Each row comes from the steps of one walk. Every step used is in the known rows, and no mark comes twice. Write the walk behind each row, first mark first.
Known rows
pipu rufek nubor sitom: [-1.34 -1.01 -0.85  0.02  6.66  3.50 -1.83 -0.97 -3.04 -1.55  3.76  2.65
 -1.81  1.99 -1.49  4.05 -5.26 -1.00 -0.75  1.41  2.31]
kovon rufek nubor: [-1.49 -0.56  0.80 -1.22  1.72 -1.64 -0.20 -1.33 -3.34 -4.63  1.43  1.77
  1.67 -0.02  3.02  2.81 -1.87 -0.10 -1.09  0.62 -1.07]
zulam sitom kelik rufek kovon: [ 0.27  0.59 -5.55  3.96  2.02 -3.97  1.73 -0.95  0.44  1.05 -5.43 -2.76
  3.08  4.00 -1.40 -4.83  1.34 -0.87  5.40 -7.06 -2.43]
zulam tomonor nubor rufek kelik: [-2.32  3.18  3.37 -0.97 -3.22  1.47  2.32  0.87 -3.33  0.48 -0.22  4.03
 -6.15 -1.38  1.16  1.91  0.10 -5.03 -2.57 -0.39 -1.95]
tomonor zulam: [-1.44  0.42 -0.04 -3.57 -1.50 -2.09 -0.64  2.76  0.07  0.94  0.61  0.51
  1.21 -4.86  0.45 -2.98 -0.30  6.34  0.31  0.02  5.43]
rufek zulam: [ 1.32 -5.36  2.75 -2.88 -2.89 -3.80 -2.01  0.29  1.24 -3.13  0.37  0.33
  2.90 -2.90 -0.61 -0.13 -2.55  4.05  1.17  1.43  3.32]
nubor sitom zulam tomonor: [-1.29  0.40  1.72 -0.83 -0.86  4.57 -2.91 -0.11  2.60 -1.89  3.33  1.33
 -3.34 -4.00  2.79 -2.77  0.30  2.11 -6.43  1.86  4.48]
kelik rufek: [ 1.71 -0.88 -5.51 -0.59 -3.01 -3.37  1.28 -1.13  1.38  1.01 -2.31 -0.63
  3.31  0.36 -1.06 -1.18 -1.72 -0.58  1.00 -1.47 -0.67]
zulam tomonor nubor rufek: [-2.72  3.58  7.34 -1.25 -1.25  0.79  5.19  3.49  0.21  2.88  0.63  4.79
 -3.90 -0.50  2.34  0.77  1.46 -2.12 -3.05  0.26 -1.20]
tomonor kelik: [ 1.95 -1.37 -1.04 -2.48 -5.46  1.39  1.36 -0.60 -2.67  4.23  2.93  1.13
  2.59  0.94  0.84 -0.05  1.85  0.53  2.14  2.08  0.54]
rufek kelik: [ 0.31 -1.70 -4.36 -1.99 -3.26 -1.45 -0.66 -1.93 -4.94 -1.90  0.38  1.19
 -1.96 -2.21 -2.04 -0.04 -1.26 -1.43 -1.39 -0.85  2.43]
kovon rufek: [-2.64 -1.31  0.61 -2.16  0.64 -1.33  0.37 -1.41 -0.55 -2.45 -0.92  3.49
  1.06 -2.71  1.87 -0.48 -1.88  2.73 -2.11  3.17 -2.45]
zulam tomonor: [-1.92 -0.79 -1.60 -2.03 -3.36 -2.08 -0.10  1.21  2.11  0.14  4.11  2.26
  1.17 -6.96  1.84 -4.63  2.37  1.09 -3.59  0.57  3.32]
kovon rufek zulam sitom kelik: [-2.01 -0.93  0.11  1.53  2.51 -3.81 -2.97  0.30  2.60 -0.36 -1.87 -1.01
  1.75 -1.41 -0.77 -0.02  2.60  2.45  2.61  3.15 -4.80]
kovon rufek nubor sitom kelik: [-1.76  3.18 -2.00  2.88  6.56  1.14 -3.07 -2.33 -2.37  1.42  1.34 -0.16
 -3.36  2.22 -0.52  4.27 -1.45 -0.55  2.75  0.32 -1.41]
pipu rufek: [-0.84 -2.18 -0.67 -2.09  2.05 -1.32  1.42  2.06 -0.48 -0.75  0.00  2.46
  1.61 -2.63 -3.88  0.36 -0.74  2.45 -3.42  2.89 -0.17]
tomonor nubor sitom: [-3.88 -0.37  2.36 -1.44  4.73  4.19  3.01 -0.33 -1.51  1.95  2.13  3.71
 -3.08  2.85 -1.64  3.23 -2.57  0.01 -1.06  0.58  6.49]
sitom kelik rufek: [ 1.96  2.34 -6.73  2.19 -1.14 -4.31  0.03 -1.02  1.80  3.96 -3.53 -2.86
  1.78  1.12 -2.62  0.39  0.95 -0.93  3.43 -2.23 -2.88]
tomonor nubor rufek zulam sitom: [-1.80 -3.17  6.60 -1.36  0.23 -1.52  1.39  2.92  1.77 -1.70 -0.87  2.53
  0.95  1.06  0.84 -0.13  0.26  0.19  0.08  2.97 -2.34]
sitom zulam: [ 2.33 -1.48  1.82 -2.20 -1.97  1.19 -0.08 -0.01 -1.17 -3.60 -0.83 -1.17
 -1.53  0.45 -0.57 -0.89  0.72  4.57 -6.40  0.38  4.91]
zulam sitom kelik rufek nubor tomonor: [ 3.99 -0.51 -4.17  4.41  1.84 -0.61 -0.09 -1.05 -0.17 -0.47  0.77 -5.27
  0.46  0.82 -2.69 -0.79  2.70 -6.04  1.45 -1.54 -4.58]

Write each row's walk
[-1.16  0.32  5.61 -1.35  2.90  6.68  0.95 -0.22 -1.01 -1.77 -0.17  0.82
 -4.85  4.09 -0.62  3.19 -1.17  2.78 -5.85  1.05  6.56] -> tomonor nubor sitom zulam
[ 0.91  1.55 -3.96  4.69  2.34 -2.11  0.78  0.09  1.79  1.37 -5.45 -4.78
  1.79  1.20 -1.34 -6.45  1.92 -0.65  6.22 -6.68 -3.41] -> nubor tomonor zulam sitom kelik rufek kovon
[-0.81  3.80 -3.66  2.70  2.84  0.21  0.92 -1.25  1.97  5.35 -3.08 -1.40
 -0.91  3.98 -2.70  3.55 -0.61 -2.27  3.74 -1.74 -1.44] -> tomonor nubor sitom kelik rufek
[ 0.30  0.14  0.76  2.10  1.39 -3.76 -2.02  1.41  1.40  1.70 -1.34 -1.19
 -0.63  0.48 -1.51 -0.30  2.46  0.75  2.99  1.53 -4.58] -> nubor rufek zulam sitom kelik
[ 1.09  1.60 -5.71  2.53  1.37 -4.02 -0.62 -0.62 -0.68  0.04 -0.46 -3.19
  3.15  3.49 -0.35  2.35  1.53 -3.62  3.04 -2.71 -2.88] -> zulam sitom kelik rufek nubor
[ 2.72  1.18  1.27  0.63 -0.26  7.32 -3.03 -2.62 -1.71 -1.66  0.49 -1.68
 -2.38  6.06  2.31  3.85 -2.73 -0.58 -1.40  0.77  1.18] -> tomonor kelik rufek nubor sitom zulam
[ 3.15 -3.15  1.11 -1.38 -6.70 -1.62 -2.23 -0.98  3.31  0.66 -1.83 -1.20
  5.43  0.16  1.43  1.52 -2.44  0.58  5.78  2.00 -2.76] -> tomonor kelik rufek zulam
[-2.04  4.65 -3.25  2.95  1.82  0.55  0.12 -0.69  4.13  5.55 -1.84 -0.85
 -1.01  1.17 -0.94  2.13  0.67 -2.98  2.90 -1.26 -1.93] -> zulam tomonor nubor sitom kelik rufek
[-0.38 -0.01  1.79 -1.77 -3.87  1.10 -1.32  1.20  2.69 -2.58  2.22  0.47
 -0.95 -5.51  2.71 -3.90  3.10  2.75 -7.34  1.25  3.88] -> sitom zulam tomonor
[ 2.03 -1.98  0.95  1.26  1.99  1.28  0.21 -1.66 -2.47 -4.12  2.30 -1.24
 -0.91 -2.04 -0.11 -0.17 -0.27 -3.15 -1.83  0.91 -2.90] -> kovon rufek nubor tomonor
[ 0.45 -1.73  3.01 -2.29 -7.96  1.42 -2.20  0.53  2.55  2.60  4.21  1.31
  3.57 -4.42  4.21 -1.25  2.47  0.66  2.56  3.94 -0.57] -> rufek zulam tomonor kelik
[ 1.16 -1.23 -4.26  1.30 -0.35 -3.39  2.85 -1.49 -0.78 -0.93 -4.52 -1.13
  3.39  2.94 -0.30 -4.80 -1.98 -0.09  3.86 -7.49  0.85] -> kelik rufek kovon
[ 3.20 -2.62  0.11  1.15  2.85  1.21  0.89  0.60 -2.36 -2.97  3.04 -1.81
 -0.39 -1.98 -3.89  0.29  0.45 -3.49 -2.69  0.79 -1.56] -> pipu rufek nubor tomonor
[-4.26  2.85  3.84  1.89  5.85  2.24 -1.48  1.63  3.40  3.73  0.56  1.02
 -2.87 -1.15 -2.68  4.59  0.98  0.48  1.50  2.44  0.00] -> pipu rufek zulam tomonor nubor sitom kelik
[ 2.87  0.62 -3.30  0.08 -3.79 -0.66  0.40 -1.44 -2.35  0.95  1.20 -1.60
  4.36  3.98  2.22  3.43 -0.36 -3.89  3.92 -1.53 -1.89] -> tomonor kelik rufek nubor
[-0.09  0.31  3.71 -0.30  3.68  6.16 -3.34 -2.50 -2.31 -5.63  0.49  0.37
 -4.14  3.12  2.48  3.33 -3.84  2.03 -4.92  1.90  2.10] -> kovon rufek nubor sitom zulam
[ 1.36  1.37 -3.93 -0.28 -7.54  0.42  0.21 -0.81  3.31  4.82  0.44 -0.06
  4.38 -1.15  3.03 -1.55  1.63 -2.77  2.82  1.00 -4.09] -> zulam tomonor kelik rufek
[ 1.08 -0.43  0.61 -1.43 -0.92  0.41 -0.47  2.17  0.62  0.60  1.31 -1.77
 -0.75 -6.32 -1.08 -4.63  0.75  3.41 -0.14  0.42  3.08] -> nubor tomonor zulam
[-1.42  2.81  8.16  0.97  0.60  1.97  5.17  2.20 -1.23 -1.24 -3.21  1.97
 -3.71  3.15  2.86 -2.95  1.18 -0.22 -1.81 -5.67  0.60] -> sitom zulam tomonor nubor rufek kovon
[-1.08  2.42  6.79 -1.49 -0.03  0.38  6.22  2.76 -2.34  2.56 -0.92  4.11
 -3.79  3.12  0.19  2.58 -0.18 -1.38 -1.95 -0.29 -0.68] -> tomonor nubor rufek
[ 1.36  0.18  1.13 -0.72  0.09  0.34 -1.01  2.13 -0.97 -1.03  2.49 -2.56
 -0.27 -4.73 -0.11 -2.41  0.50  1.69  0.56 -0.77  3.19] -> rufek nubor tomonor zulam
[-0.01 -5.27 -1.26 -0.81 -1.55 -3.99 -1.74  0.42  4.20 -2.64 -1.79 -0.50
  5.52 -0.53  0.15 -2.51 -0.82  0.69  1.89  2.28 -2.31] -> kelik rufek zulam sitom
[-0.75  0.21 -4.64  1.64  2.46 -3.82 -0.07  0.76 -0.05  2.71  0.11 -1.50
  0.73  0.12 -3.15 -1.73  4.98  1.02  0.93  0.31 -0.83] -> zulam sitom kelik
[ 2.16  0.51  0.41  0.57  1.82  5.07 -2.91 -2.43 -1.37 -3.86 -0.23 -1.66
 -3.03  4.79  0.98  2.88 -3.73  0.33 -3.36 -0.54  3.08] -> kelik rufek nubor sitom zulam
